Known rows, with every way that one mark hangs from another:
ranod[diti[povabi rodomi] vonolap]: [ 18 -30  18 -16  10  -8 -20  -4   8 -16  -8  -1  -6   7   3   3  12   4
  -3  15 -14 -13   0  25  11   6  -3  -4  -8  -2   6   7   3  11   7   3
 -12 -12  -3 -14   4  19   8  18  -3  -9   4  -6  12  -9 -12   6  -8]
diti[povabi ranod rodomi[vonolap[sopip]]]: [ 17   3  -8 -13  -6   1 -11   2   2   7 -15  28  -7  -5   1   9  15  40
  -2  16   6   0  -3  -7   7   9  11  -3   4  -4  12  11  -4  25  -6  25
 -32 -13  -5 -17  13   5   5  13  -1  -3   9  -6  16  13 -23   3   9]
pefog[soku[rodomi[diti vonolap[tinis]] sopip]]: [ -5  -2   1  16   4  -6   6   5   6 -11 -15  -7  -3  11  -7  -9   4 -20
  13  15   3   8   5 -38  -7 -26   7  -2   8 -11 -21  -4 -11  -6  -8  13
   9  23  15  16   8 -18   4  25  15 -20   5  -5   9   4  36  -4  10]
vonolap[ranod rodomi[diti[povabi] soku] sopip tinis]: [ 12 -23 -24  56  22 -23  11   8  19  13  -7 -15  -9  20  -4  -4   9   4
   6  14 -16   0   3  19  -2  26   8  -7  15  -2 -24  -3   9  21 -20 -19
 -17   9   0  -2   3   2   5 -49  -5   2   4  10   3 -15  35   9 -11]
ranod[diti]: [  3   6  15 -11   7  10 -17  -1  11 -10 -12  -6 -15   8   3   4   9  -8
   1  -2  -9 -10   5   5   7  -2  -6   2  -4  -8 -17   3  -2  12 -12   0
   2  -9   1  -5   3  10   2  34   1 -10   4  -5  -2  -4 -29   1  -2]
diti[ranod rodomi[soku]]: [ -4  11  18 -23 -17   3 -12   3   7  19 -12  31  -7   7   0  17  14  35
   6  13   2  -4   6  26   6  -9   2  -2  -9   6  11   6   3  17 -43   1
 -30   4  11 -11  13  -5   1  34   4   8   8 -10   9  -5   1  -8   4]
diti[rodomi[soku[pefog] vonolap[ranod sopip tinis]]]: [ -6  -5   4 -26  14  -9  16   7   7  11  -6  19 -16   3  -6  12  13  13
  12  23  -9  -9   9  14  -2  -4   2  -4  15  -4 -23  -2   4  18 -39 -17
 -19  17  13   2   4  10   5  -2   4  10  10  -3   3   9  67   3  -5]
vonolap[rodomi[diti[ranod] soku[pefog]] sopip tinis]: [ -4  -4 -14  51  -6 -13  20   7  17  11  -3  -8  -8  23  -3   2   7 -17
  10  12  16  -6   7  17  -1   1   8 -11  11  -7 -14  -2  11  13 -22  -4
 -17  14   8   6   2  -2   5 -28   3   7   5   7   2 -16  39   0   2]
soku[pefog rodomi[diti[povabi ranod] vonolap] sopip]: [ -2   7  18  15 -13   7  32   9   4  -9   9  -5 -12  13  -4  -6   8   1
  11  22   5   2   8 -69  -5  -2   4   3  10 -16  -8   0 -14  -1  32  23
   5  13  16  10  -6 -14  11   1   8 -26   7  -1  25   8  20  -5  25]
pefog[soku[rodomi[diti] sopip]]: [-10   5   0  23   5  -5   6   5   9  -5 -17  -7  -4  17  -6 -10   3 -14
  14   9   2   7   5 -22  -3 -29   6   1  -3 -13 -11  -3  -8  -3 -11   7
   7  22  13  15  10 -19   6  33  14 -19   3  -8  11   3  18  -8  11]
rodomi[diti[povabi] soku]: [ 11   4  18 -39   4   0  -9   9  17 -11   9  -8  10  10  -3  -5  11 -18
   2  12   1  -8   4   4   6  17   0   1  -3 -16   9   6   4  -3  10  -9
  -5   3   0  -9  -4 -11   2  -1   7  -3   8   5  13 -50 -15 -11  -2]
povabi[diti[ranod[vonolap[sopip tinis]] rodomi[soku]]]: [  5   3  15 -16 -20 -16  -5  -9   7  12 -10   4 -14   6   2  -5  15   3
  -4  22   7  -6   0  27   9 -12   2 -11  -6   3  31   5   2   5 -26   4
 -23  -3  -2 -13  17   1   0   3   1   5   9  -9   7  18  -7   3   5]
povabi[diti[ranod rodomi]]: [  2  27  18 -16 -16   1 -11  -8   5  10 -22   6 -14   1   7  -9  14  26
  -7  13   4  -5  -1   8  12 -11   4  -4  -8   2  30   6  -9  19 -32   9
 -16 -13  -8 -15  19   5  -3  22   0  -3   7 -15   8  25 -31  -1  10]
vonolap[rodomi[diti[ranod]] sopip]: [ -2   4 -27  71  -9  -8   3  11  15  18 -23  -8   1  13   3  -4   6   5
   9  -1   9  -1   4  21   4  16   9  -4   4 -10  -3   1   5  14 -25  16
 -10   1  -1  -3  10   1  11   0   0   3   3  -1   3  10   8  -2   7]
povabi[diti[ranod rodomi[soku vonolap[sopip tinis]]]]: [  5  14   9 -20 -17  -2  -7  -4   4  12 -12   6  -8  -1   1  -4  16  15
  -5  24   9  -4   0  10   7  -9   4  -8   4   2  18   5  -2  13 -29   7
 -20  -4  -3 -14  17  -1  -2   9   2   4  11  -8   6  21  -7   1   8]
diti[povabi rodomi[soku[sopip]]]: [  3   5  11 -14  24   5  -7   0   9   0  -1  17   5   5  -2   7  13  31
   2  16   1   2   3  20   5   1   1  -1  -6 -10   2   3   6  27 -19 -20
 -25   0   3 -10   1   2   2   6   7   0   8   0  21   4  -9 -10  -6]
vonolap[rodomi[diti] tinis]: [  3   2   9  39  10  -6  -2   4  13 -11 -12 -10   4  13   3  -6   6  -7
   2   8   0  -4   7  -7   3  14   7  -8   7  -4 -16  -2  -6  15 -30  -2
  -1   1  -1   0   0   5  -5 -22   4  -5   0   1  -2 -13  29  -1  -3]
diti[rodomi[soku]]: [-10  11  17 -21  11   1  -7   3  10   8  -9  21   4   5  -1  11  13  18
   8  12  -2  -8   9  36   5  -5  -1  -1  -6  -5  -3   1   6  17 -48 -20
 -18   9   9  -6   5   3   0  22   8  11   7 -10   6   4  31 -10  -7]
pefog[soku[rodomi[vonolap]]]: [ -6   6   2  14   2  -6  -2   4   4  -9 -24  14   2   7  -7  -3   8  -5
  12   2  -3  -5   4 -17  -3 -28   5  -1   6 -15 -22   1 -10  -6  -8  13
   3  21  11  11  12 -13   4  35  14 -12   3 -16   1  15  33  -5   7]
vonolap[rodomi[diti[povabi ranod] soku] sopip tinis]: [  9 -10 -21  57   1 -13   4   5  17   8  -2  -8   5  19  -2  -1  10 -13
   4  13  15  -1   2  20   1  14   9 -11   8  -7  -8   1  12  16 -13  -1
 -21   4   0  -4   3  -5   3 -33   1   5   5   9   5 -18  17   1  -1]
diti[povabi ranod[vonolap[tinis]] rodomi]: [ 22 -13  17 -22  -9 -15 -12  -9   4  -4  -8  29 -15   5   4   7  14  23
  -5  19  -1  -4  -2   0  10   4   9  -8  -9   5  26  11  -4  16  -4  17
 -34 -13  -4 -17  11   9  -1  -5  -3  -5   6  -6  18  -6 -18   7   2]
pefog[soku[rodomi[diti[ranod] vonolap] sopip]]: [ -4   0  -1  18  -8  -2   4   7   6  -5 -18  -2  -5  11  -8  -7   5  -7
  14  13   3   9   4 -37  -6 -27   8   0   6  -8 -14  -2 -11  -6  -5  23
   4  22  15  13  12 -22   8  38  14 -20   5  -8  11   4  19  -7  16]
povabi[diti[ranod[vonolap[rodomi]]]]: [  8  10  19   7 -28 -11  -6  -7   6   3 -19   2 -16   5   6 -12  13  12
  -6   5  -1  -7  -1   6  11  -7   2  -8  -2   1  22   7  -7  -1 -10  19
  -8 -10  -6 -12  16   6   0   8   1  -5   6  -8   3  27 -31  -1  11]
ranod[vonolap[rodomi]]: [  3 -19  15  33  -9 -23   2   2  10  -6 -15  12  -4   8   4   1   8  -2
   9  -4 -13 -11   8  21   6   8  -1  -6   2  -5 -10   1   1 -10 -14   8
  -1   5   6  -2   4  13   6  -2   5   3   2  -5  -2  23  31  -2  -2]

Rows:
[  3 -15   9  44  18 -14   4   5  13   9 -13   9 -13  15  -4   7  10  30
   7   7 -29  -4   9  15  -2  10   0  -5  16   8 -43  -3   2  21 -40 -25
 -13  13   9   1   3   5  -3 -25   0   3   2   3  -6   1  41   2 -12]
vonolap[ranod rodomi[soku] tinis]
[ -7  -4 -15  50   8 -14  22   7  18   6  -2 -12  -2  22  -4  -1   6 -27
  10  12  13  -8   8  21  -1   3   6 -11  12 -13 -20  -4  14  13 -24 -12
 -11  17   7   8  -2   2   5 -34   4   8   5   8   1 -13  51  -1  -3]
vonolap[rodomi[diti soku[pefog]] sopip tinis]
[  6 -12   3  21   3 -15   3   9   7  -5  -2 -11   7   8  -1  -8  10 -25
   9  19  -9  -7   8 -38  -4  25   4  -1   9 -15 -16  -2 -12  -9   0  11
   6  13   6   0   0 -11   3 -17   2 -10   4 -13   4   6  57   9   5]
soku[rodomi[diti vonolap[ranod sopip tinis]]]
[ 23 -37   2   0   8 -23 -11 -10  12 -20   3 -13 -23  13   2   1  10 -47
  -4  10  -4 -10  -1  13   8   6  -1 -10  -2 -10  -6   5   8  -2  20   6
  -8  -8  -3  -7   0  18   5 -17  -4  -8   6   4   3  -7 -12  17  -8]
ranod[diti[povabi] vonolap[sopip tinis]]
[ 20 -12  22 -42 -22 -10  -9   7  15  -8  10  -2   0  12  -2  -2  12 -16
   2  16   0  -7   2   4   7  16   0  -2  -6  -5  24  10   3 -12  21  11
 -13   0   4 -12   1 -15   5   2   3  -2   9   5  16 -58 -25  -8   4]
rodomi[diti[povabi ranod[vonolap]] soku]
[ 10 -12   9  -6 -31 -27   1  -6   7   4  -5  17 -32  10   4   8   9 -28
   5   1   2  -3   3  -3   5  -3   4  -8  -4  -2   5   6  -2 -11 -10  24
 -14   0   7  -6  11   4   2  -3   0   1   8  -3   0   9  -4  10   7]
diti[ranod[vonolap[sopip tinis]]]
[ 10 -16 -14   8  21 -22   4  -5  13   7  -9 -14 -45  15   1   4   7 -27
   3   7 -21  -2   3   3   1   7   1  -4   7  -5 -33  -3   3  17 -26 -13
  -9   1   0  -1   7  16   0 -19  -9  -6   6   2  -7   5  10  24 -10]
vonolap[ranod[diti] sopip tinis]
[  7  -9   6  -2 -35 -25   1  -2   7   9 -10  19 -31   9   4   8   9 -17
   7  -2   0  -5   3   7   7  -2   3  -6  -5  -5   8   6   0 -12  -8  27
 -13   1   7  -7  13   3   6  11   0   2   8  -4   1  13 -12   6  10]
diti[ranod[vonolap[sopip]]]
[ 10  -4   9 -23 -27 -17  -2   5  12  -1  -6  -9 -16  10   4  -6   7 -31
   5   8   0  -5   3  -9   9  15   5  -2  -7  -6  20   6  -5 -13  -2  27
  -1  -3   1  -7   7  -1   5   7   0  -6   6  -3   7 -27  -8   3   9]
rodomi[diti[ranod[vonolap[sopip]]]]
[  8 -25  17 -22   6  -1   3   9   8  -1   7  -1 -20   3  -9  13  11  -2
   9  24 -19   6  10 -16  -8   1  -7  -2  27   4 -51  -4   1   3 -15 -12
  -3  16  20   3  -3  -2   2   3   5  -3  12  14  -2  -1  24   1  -4]
rodomi[soku[sopip] vonolap[ranod[diti] tinis]]
[ 13 -26   5  55  26   0  -2   4  14   4  -7  -9 -16  19  -5   6  10  40
   1  15 -28   4   5  10  -3   9  -2  -4  16  11 -46  -3   4  34 -19 -25
 -14   3   8  -2   0   5   1 -17  -3 -10   2  12   3  -7   1   3 -12]
vonolap[ranod[diti[povabi]] rodomi[soku[sopip]] tinis]
[ 19  12  13 -32 -13   0 -11   4  12 -11  -5  -6 -11   7   4  -9   9  -6
  -4   7   1  -3  -1 -27  10  19   7   1  -7 -10  22   9 -10   4  12  22
  -5 -14  -8 -12   5  -4   1   5  -1 -15   5   0  14 -39 -46  -1  10]
rodomi[diti[povabi ranod]]
[ -1   5   7  39  -8   9  12  13  14   4  -6  -1   1  18  -4   0   8  34
   8  10   3   0   6   5   1   2   4  -1   7  -4  -7   2   4  17  -2   1
 -11   6   9   0   0  -6  10   3   6  -6   4   9  14 -17  -6 -17   8]
vonolap[rodomi[diti[povabi ranod] soku[pefog sopip]]]
[  1  -6   4 -46  -6  -9  23  14  14  -9  15 -11  -9   7  -8  -1   9 -52
  11  26  10 -11  10 -15  -4   4   2  -6  23 -17 -17  -1   5 -12   4   2
   0  20  13   8  -7  -4   6 -18   8   4  12  11   3 -38  58   0   4]
rodomi[diti soku[pefog] vonolap[sopip tinis]]
[ -7   6  10   5  -2  -8  30   7   7 -12   6  -6  -4  14  -2  -7   8 -36
  12  17   6 -16  10 -46  -3   1   4  -2  11 -24 -14  -1 -11  -9  15  10
   8  19  10  13  -7  -5   6 -19   7 -12   4 -11   8   1  70   5  14]
soku[pefog rodomi[diti vonolap[sopip tinis]]]
[  9 -13   0  31  11 -10  -2   2   5  -6  -3   1   2   6  -1   0  13  -9
   6  13 -11  -7   5 -28  -3  18   0  -2  11 -15 -28   1  -9   0   7   6
  -2   7   5  -2   0  -5   3 -13   1 -11   4 -13   3  26  34  11   2]
soku[rodomi[vonolap[ranod[diti[povabi]] sopip tinis]]]
[ 29 -14  10 -47  10 -10  -3   9   9 -22  -1 -14 -13  -4   0 -11   9 -12
  -3  23 -21  -2   1 -55   0  34   7  -1  21  -6 -13   3 -16   3  13  15
   4  -5  -7  -7  -2   6  -3 -26  -2 -17   7   7   6 -32  11  11   0]
rodomi[diti[povabi] vonolap[ranod tinis]]
[ -6  19  19 -24  -1   4   7  -2   5   3  -9   0  -7  -1   0  -8  14  18
   0  23   3  -5   5   8   5 -15  -1  -4   7  -6   8   0  -3  14 -27  -7
  -8   2   0  -5   9   6   1  14   8  -1  10  -6   9  29   7  -7   6]
povabi[diti[rodomi[soku[pefog sopip] vonolap]]]
[ -9  25  21 -19   2   2   6  -5   8   6 -10  -1 -11   6   1  -9  12  16
  -1  17   4  -6   4  19   7 -19  -1  -4  -3  -6  14   0  -1  17 -31 -15
 -10   1  -1  -5  10   6   1  12   7  -1   9  -7  10  26  -3  -8   4]
povabi[diti[rodomi[soku[pefog sopip]]]]
[ 12  -6  -2  45  16  -6   2  13  14   4 -24  -8  -6  10   1  -9   7  49
   3   3 -32  -3   3  -1   5  30   5   3   9   0 -15   2  -7  24 -13  -3
  -5  -4  -6  -7   5   8   6 -10  -4 -11   0   0   6  -5   0  -1  -3]
vonolap[ranod rodomi[diti[povabi]]]
[  5  11  20 -18 -22 -10  -8  -8   4   7 -19   7 -16   2   6  -9  14  18
  -6  16   0  -7   0  13  12  -9   3  -7  -8   4  35   6  -7   8 -25  14
 -16 -10  -7 -15  19   8   0  14   0  -2   7 -14   9  24 -19   2   9]
povabi[diti[ranod[vonolap] rodomi]]
[-10  11  24 -35  -4   3  24  12  17  -3  12 -14 -15  18  -6  -2   6 -25
  14  16   3  -2  12  -5  -1  -7  -3   2   2 -13  -6  -3   4  -4  -5 -13
   4  19  17   9  -6  -9   9   9  11  -5  10  11  13 -37  16 -14   6]
rodomi[diti soku[pefog sopip]]
[  6 -11   0  30 -33 -20   2   1   8  13 -16  19 -20  10   4   7   9   2
   8  -4  -1  -4   4  14   6   2   4  -6  -1  -1   3   6   2  -6 -12  27
 -16   1   7  -7  13   5   8   8   0   3   5  -4   1  20  -6   2   9]
diti[ranod[vonolap[rodomi sopip]]]
[ 14 -23 -28  77  30 -14   3   1  15  10 -19 -13 -24  18   0   1   8  20
   1   6 -22  -1   0  16   0  17   5  -7  15   0 -39  -2   5  36 -20 -12
 -17  -4  -5  -3   7  18   5 -31 -11  -6   2   5  -2  14   6  18 -11]
vonolap[ranod[diti[povabi]] rodomi sopip tinis]
